Each row comes from the steps of one path. Every step used is in the known rows, and no mark comes twice. Write the path behind each row, first mark first.
In the rows, zero is written as 128.
Known rows
kiridim rofudop: [128 125 167 130 117 132 127 126 125 123 122 125 190 127 137 130 115 123
 137 137 128 144 139 136 129 122 134 122 128 128 131 127 125]
lamuf givi buda rofudop: [142 173 135 114 144 137 141 130 160 144 178 138 120 178 181 170 109 125
 149 182 119 139 140 160 147 122  90 159 113  99 113 132 105]
mapada rofudop buda: [158 141 118 127 134 126 124 116 110 118 124  96 121 222 169 135  96 110
 140 146 123 155 129 115 133 112 126 110 128 124 143 156 125]
rozod rofudop mapada: [141 132 125 145 138 133 124 148 140 110 132  62 113 190 146 135  99 133
 137 123 142 118 131 130 124 115 141 137 131 166 160 107 123]
mapada rofudop: [136 132 121 129 135 131 122 116 123 102 120 103 129 158 172 128 104 114
 133 126 125 143 133 118 124 109 124 116 126 131 135 122 124]
pife givi buda: [151 170 125 130 126 129 127 131 151 142 154 133 128 163 114 154 117 126
 136 141 116 126 142 122 130 123 135 143  50 124 129 119 108]
pife givi buda rofudop: [145 179 135 128 127 135 137 129 159 129 183 143 131 189 167 167 104 130
 135 181 111 140 140 131 131 120 142 148  46 123 133 125 109]
kiridim givi buda rofudop: [140 168 138 131 119 130 142 122 161 131 157 149 188 181 181 171 110 125
 144 196 118 141 137 124 127 123 140 135 125 114 135 119 116]
pife givi: [134 129 131 130 124 127 129 129 128 152 136 123 128 136 115 126 120 132
 127 140 120 126 130 116 127 126 139 143  62 126 126 133 110]
rozod rofudop: [122 127 124 130 137 129 118 137 137  95 131  81 116 131 132 143 106 136
 140 127 135 129 130 133 130 128 141 136 130 131 136 123 125]
givi kevi: [126 136 128 123 124 120 128 136 120 134 145 132 115 106 126 154 140 133
 125 122 118 136 128 133 129 121 126 140 114 130 115 136  65]
kiridim givi buda rofudop rozod: [140 160 126 123 110 121 142 127 171 153 157 140 192 185 174 174 102 131
 131 192 102 187 123 121 129 126 142 131 145 156 146 121 113]
buda givi lamuf: [134 143 132 133 122 131 127 127 123 140 217 177 131 155 135 117 132 127
 131 140 132 137 124 147 136 121 128 134 115 121 118 139 109]
lamuf givi kiridim rofudop mapada: [164 139 170 134 165 137 131 132 100 149 125 103 173 193 143 127 107 116
 128 176 136 136 131 155 159 102  77 153 110 135 117 140 105]
buda rofudop kiridim: [124 137 128 125 166 128 140 133 149 136 165 135 131 162 172 129  99 132
 128 226 122 144 118 131 157 127 129 114 126 134 137 135 124]
rozod rofudop kiridim givi kevi tizi: [127 142 137 121 154 108 117 160  90  95 136  89 136 114 137 158 124 137
 121 200  95 133 111 119 160 121 148 129 121 129 130 124  68]
nalar kevi tizi: [137 135 104 149 119  80 119 137 100  88 133 122 104 128 133 124 158 121
 113 140  88 119 117 119 142 131 139 139 137 128 116 129 108]
nalar kevi: [128 129  93 144 131  93 125 129 143 130 128 126 122 134 124 128 141 123
 132 144 112 122 129 129 130 127 131 140 135 132 109 122  82]
kiridim rofudop buda givi kevi tizi: [159 155 173 121 103 111 119 142  69 119 217 118 146 183 151 156 140 119
 126 161  92 154 125 131 144 116 135 141 116 117 137 184  61]
givi buda rofudop kiridim: [144 183 125 126 166 132 136 141 175 123 184 153 122 188 171 158 101 129
 131 226 114 144 132 135 158 128 134 117 109 127 141 115 121]
pife givi kiridim: [147 136 131 135 163 125 119 126  96 133 135 130 127 145 111 118 123 131
 120 172 122 127 127 114 148 125 126 145  40 113 125 143 109]
mapada rofudop kiridim givi: [135 132 123 128 158 126 128 122 128 144 105 105 180 172 168 128  94 108
 139 207 121 148 122 103 144 113 134  95 135 122 133 112 110]
rozod rofudop kiridim givi lamuf: [124 138 128 137 162 129 120 140 131 127 132 137 175 150 125 120  94 131
 145 210 137 147 125 139 158 123 148 120 119 126 127 119 106]
givi kiridim rofudop buda: [167 142 162 131 153 126 125 121  85 119 126 125 182 195 125 128 107 125
 140 191 127 161 135 135 155 120 126 124 106 113 136 174 123]
givi buda: [146 168 120 132 132 128 129 129 155 121 151 142 125 153 127 159 127 126
 139 133 123 129 137 133 133 125 132 130 116 123 131 110 126]
mapada rofudop buda givi kiridim: [178 153 123 131 171 127 116 113  93 122 190  98 118 252 179 137 104 110
 138 186 121 158 129 116 150 110 119 117 111 105 137 180  98]
rofudop kiridim givi kevi tizi: [130 146 138 122 140 107 126 154  81 135 136 137 151 115 133 148 148 122
 111 196  87 138 106 116 159 120 135 119 125 118 122 130  76]
kevi tizi: [138 136 136 131 113 118 119 140  82  83 131 125 112 124 136 123 149 124
 108 121 101 125 113 123 142 128 133 126 132 128 140 131 148]
rozod rofudop kiridim: [122 131 120 129 179 131 122 143 146 110 136  86 107 135 127 137  92 136
 136 182 129 132 128 128 155 128 140 119 125 140 140 116 118]

Write each row's path
[118 123 126 131 167 128 122 144 141 137 115  83 165 141 131 138  90 138
 142 208 131 130 125 119 151 127 144 119 135 124 136 114 110]
rozod rofudop kiridim givi
[140 128 164 135 149 129 118 118  96 100 118 136 185 130 130 124 118 125
 130 171 131 146 137 140 144 119 124 124 105 120 129 138 128]
givi kiridim rofudop
[142 177 132 127 135 132 136 129 163 111 177 147 131 180 175 171 111 127
 137 171 119 142 140 136 134 126 138 132 116 124 139 119 123]
givi buda rofudop
[128 139 140 123 102 110 121 140  75 113 133 134 157 105 140 152 156 122
 117 143  91 133 116 114 129 118 138 141 124 118 121 138  75]
kiridim givi kevi tizi
[133 144 135 125 112 112 119 145  77  90 151 132  96 101 134 152 155 124
 104 122  94 134 116 127 135 123 129 140 115 130 125 141  84]
givi kevi tizi
[149 130 164 145 112 134 136 137 134 141 121 105 187 186 147 130 109 122
 130 134 137 129 135 134 122 112 133 124 123 164 149 116 127]
kiridim rofudop mapada
[142 168 119 125 119 127 141 130 174 129 173 137 134 182 170 170 107 132
 123 168  97 189 126 131 138 128 134 128 134 170 150 125 116]
givi buda rofudop rozod
[131 147 138 110 122 117 123 149  75 120 154 126  87  96 138 152 156 119
 116 129  96 131 111 151 151 119  82 163 116 109  94 151  64]
lamuf givi kevi tizi
[168 153 127 130 169 125 125 123  96 143 199 125 118 220 132 130 125 130
 134 189 124 139 129 130 154 124 120 133 113 102 135 187 103]
rofudop buda givi kiridim
[146 163 129 133 122 128 129 125 153 144 129 145 180 159 134 163 125 124
 144 153 122 130 139 119 123 125 138 132 124 112 124 108 117]
kiridim givi buda
[136 126 109 122 120 121 124 121 132 120 116  92 131 164 163 136  99 114
 114 123 106 191 119 113 126 115 127 108 150 176 146 126 121]
mapada rofudop rozod
[158 148 125 135 178 125 112 134  99 112 204  76 104 222 137 147  99 139
 140 188 133 134 133 132 156 126 129 138 110 108 144 180  99]
rozod rofudop buda givi kiridim
[147 169 125 131 155 125 133 136 157 162 132 141 172 166 127 157 117 129
 143 211 120 135 136 119 153 126 137 114 121 116 132 104 112]
rofudop kiridim givi buda
[162 183 130 141 128 134 146 138 172 125 173 129 129 241 189 166 101 121
 133 172 127 130 139 130 132 110 136 140 114 157 154 108 124]
givi buda rofudop mapada
[147 122 157 130 136 124 124 124 117 139 185 119 186 159 138 130 117 135
 110 177 108 195 122 134 146 118 125 125 124 157 139 153 101]
buda givi kiridim rofudop rozod
[126 148 142 121 140 108 135 148  91 123 166 145 159 140 179 153 134 126
 112 240  88 148 105 114 160 119 139 124 121 118 132 144  72]
buda rofudop kiridim givi kevi tizi
[164 137 166 149 152 131 130 132 106 119 120 110 181 194 145 124 111 123
 122 167 137 136 134 132 142 107 123 126 106 154 150 126 126]
givi kiridim rofudop mapada
[162 175 138 141 124 134 148 137 166 150 157 131 187 246 193 169  97 123
 142 192 124 132 135 121 123 110 144 137 127 141 151 104 117]
kiridim givi buda rofudop mapada
[155 172 121 129 162 130 128 127 155 137 124 117 175 199 169 161  93 107
 145 210 114 154 136 111 148 111 135  99 123 117 133  98 109]
mapada rofudop kiridim givi buda
[118 140 134 120 154 120 145 139 138 165 160 145 175 145 174 154 113 131
 131 245 113 148 115 124 149 122 133 128 112 119 122 142  51]
buda rofudop kiridim givi kevi
[121 123 125 120 119 126 141 127 149 134 155 124 141 156 173 136 107 136
 111 170 108 183 113 124 135 124 131 129 147 172 143 143 121]
buda rofudop rozod
[153 128 162 130 110 126 133 127 113 143 125 118 184 189 133 131 108 124
 147 157 127 152 138 135 131 122 133 123 122 125 139 163 126]
kiridim rofudop buda
[148 135 162 129 115 126 133 125 124 162 195 114 178 209 142 137 111 129
 149 166 129 149 138 137 131 121 139 125 126 116 139 178 102]
kiridim rofudop buda givi
